Each row comes from the steps of one path. Every step used is in the known rows, and no mark comes twice. Write the path behind each row, first mark first.
In the rows, 128 means zero.
Known rows
kefuf tugiv nomip: [152 111 137 136 172 149  85 153 123 123 149  98 147 178 125 100 151 133
 163 125 162 122]
seka tugiv likik: [148 115 106 126 124 152 108 136  87 121 143 111 164 151 109 115 145 107
  99 165 117 134]
seka tugiv likik dipi kenu: [199 114 107 104 146 146 124 121 100  93 145 123 211 167 105 107 140  96
 133 161 115 121]
seka tugiv likik dipi: [168 128  98 120 133 152 126 127  92 101 144 129 191 164 109 121 149 106
 137 147 101 125]
tugiv nomip: [138 118 125 127 154 146 102 129 103 120 150  98 152 149 113 122 156 139
 152 141 141 121]
tugiv likik dipi: [171 122 100 127 157 150 120 134 104  99 139 121 180 162 112 137 164 104
 166 127 111 100]
kefuf tugiv: [133 103 147 142 157 153  87 157 114 124 147 117 130 169 124 106 141 108
 152 116 150 130]
mone dipi kefuf: [148 108 142 116 140 132  80 136 130 136 144 137  97 141 117  87 130 152
 133 163 113 115]
kefuf dipi: [114 105 142 141 152 144 126 162 120 130 154 136 128 156 129 109 141 115
 151 120  89 127]
likik dipi seka tugiv: [168 124 111 102 118 138 125 109  30  87 152 129 171 154  99 125 142  92
 161 142  98 155]
likik tugiv nomip: [119 127 131 128 169 152  93 119  92  93 135  96 183 176 116 133 160 131
 198 118 132 132]
seka tugiv: [114 116 134 127 114 153 110 127  82 123 153 126 145 143 109 113 133 116
 111 153 119 153]
nomip tugiv likik dipi: [188 120 111 104 157 160 119 130 102  88 107 110 189 175  99 114 160 116
 191 112 138  86]
kefuf tugiv likik: [166 103 120 141 167 152  85 167 119 123 137 102 149 177 124 109 154  99
 139 129 148 111]
bigem dipi: [124 105 131 130 122 139 101 125 112 116 163 120 127 131 117 132 135 139
 127 167 100 113]
nomip tugiv kefuf dipi: [133 125 130 118 161 172 121 177 121 116 129 104 135 178 118  67 152 110
 176 102  99  76]
mone dipi nomip: [156  97 137 116 157 146  82 133 135 137 143 137 133 144 118  97 129 129
 137 173 130 131]
dipi kefuf tugiv: [156 106 149 124 155 143  81 155 128 112 146 109 102 169 119  72 131 103
 158 118 159 121]
mone dipi likik tugiv nomip: [159 106 142 112 181 140  73 122 125 109 129 117 186 181 122 112 154 168
 183 163 122 125]
bigem dipi seka tugiv likik: [189 105  87 103 103 125 103 121  48 101 158  98 156 139 107 124 140 110
  96 205  83 130]
nomip tugiv kefuf dipi mone: [160 102 109 101 173 159 114 175  97  99 125  91 114 176 114  70 151  94
 185  98 133  78]

Which path is each row?
[182 108 142 119 175 130  62 156 161 137 144 118 111 179 131  59 135 171
 155 154 147 109] : mone dipi kefuf tugiv nomip
[183 107 134 115 153 127  77 144 157 105 163  93 114 169 127  70 130 154
 154 158 143  99] : bigem dipi kefuf tugiv nomip
[220 111  97 117 171 138 100 150  67  87 136 105 175 188 116 121 164  74
 187 118 126 113] : kefuf tugiv likik dipi seka
[179 105  99 114 134 131 127 158  55 114 148 114 158 164 119 100 146  86
 119 159  73 143] : kefuf dipi seka tugiv likik
[130 132 110 122 174 152 109 163  56  87 145  97 156 189 124 106 165  68
 207 101  57 113] : likik tugiv kefuf dipi seka
[167 120 116  99 156 157 118 169  63 101 127  88 133 175 109  73 157  87
 186 110  94  86] : nomip tugiv kefuf dipi seka
[127 128 121 124 191 170 109 165 132  90 146 106 166 196 128  75 148  63
 206 105  87 110] : likik tugiv kefuf dipi nomip
[160 106 133 108 159 137  88 109 121  77 148  93 189 170 117 121 149 150
 184 168 118 114] : bigem dipi likik tugiv nomip
[199  93 123 100 175 157 120 163 141 106 112 103 165 182 112  63 139  91
 173 129 140  99] : kefuf dipi nomip tugiv likik
[176 114 139 119 170 139  80 151 138 110 148  91 120 177 120  66 141 128
 168 124 171 113] : dipi kefuf tugiv nomip
[182 112  92 107 120 138 106 128  29 106 141  95 164 148 101 120 151  84
 110 173 111 145] : dipi seka tugiv likik
[133 103 148 117 160 153  93 120  92  84 130 109 178 171 110 124 150 100
 187 127 133 137] : dipi likik tugiv
[144 125 114 118 151 167 124 169 131 117 166 116 146 172 123  49 129  74
 130 147  87 123] : seka tugiv kefuf dipi nomip
[204 115  98 110 171 153 116 129 123  88 139 113 189 165 106 111 152  76
 176 139 135 108] : tugiv likik dipi nomip
[148 119 117 124 176 165 118 175 142 117 161 108 135 168 125  64 143  71
 161 128  96  98] : tugiv kefuf dipi nomip
[156 129 100 107 124 148  86 142  50 132 155 117 132 149 113  94 146 120
 109 184  72 124] : mone dipi seka tugiv kefuf
[169 122 121  94 160 182  95 143 112  97 121  77 148 165  94  62 146  82
 176 127 162  85] : dipi nomip tugiv kefuf
[150 113 125 126 168 159 119 178 134 117 158 109 139 168 125  74 155  93
 151 134  86  87] : tugiv kefuf dipi likik
[149 125 104 122 157 147 118 172  66 112 159 100 126 162 121  95 160  77
 162 124  66 101] : tugiv kefuf dipi seka
[153 112 138 112 176 149  91 116 102  82 133  90 196 180 111 118 160 125
 198 135 146 130] : dipi likik tugiv nomip
[223 116  98  85 152 146 117 122  43  73 105  94 187 173  90 120 167  92
 203 121 133  97] : nomip tugiv likik dipi seka
[202  99 117  92 161 163  98 133 114  98 105  84 170 166  94  82 145  89
 163 142 179 102] : dipi nomip tugiv likik
[160  89 138 114 128 136  99 123 122 106 161 114 140 135 113 117 135 133
 127 184 114 111] : bigem dipi likik
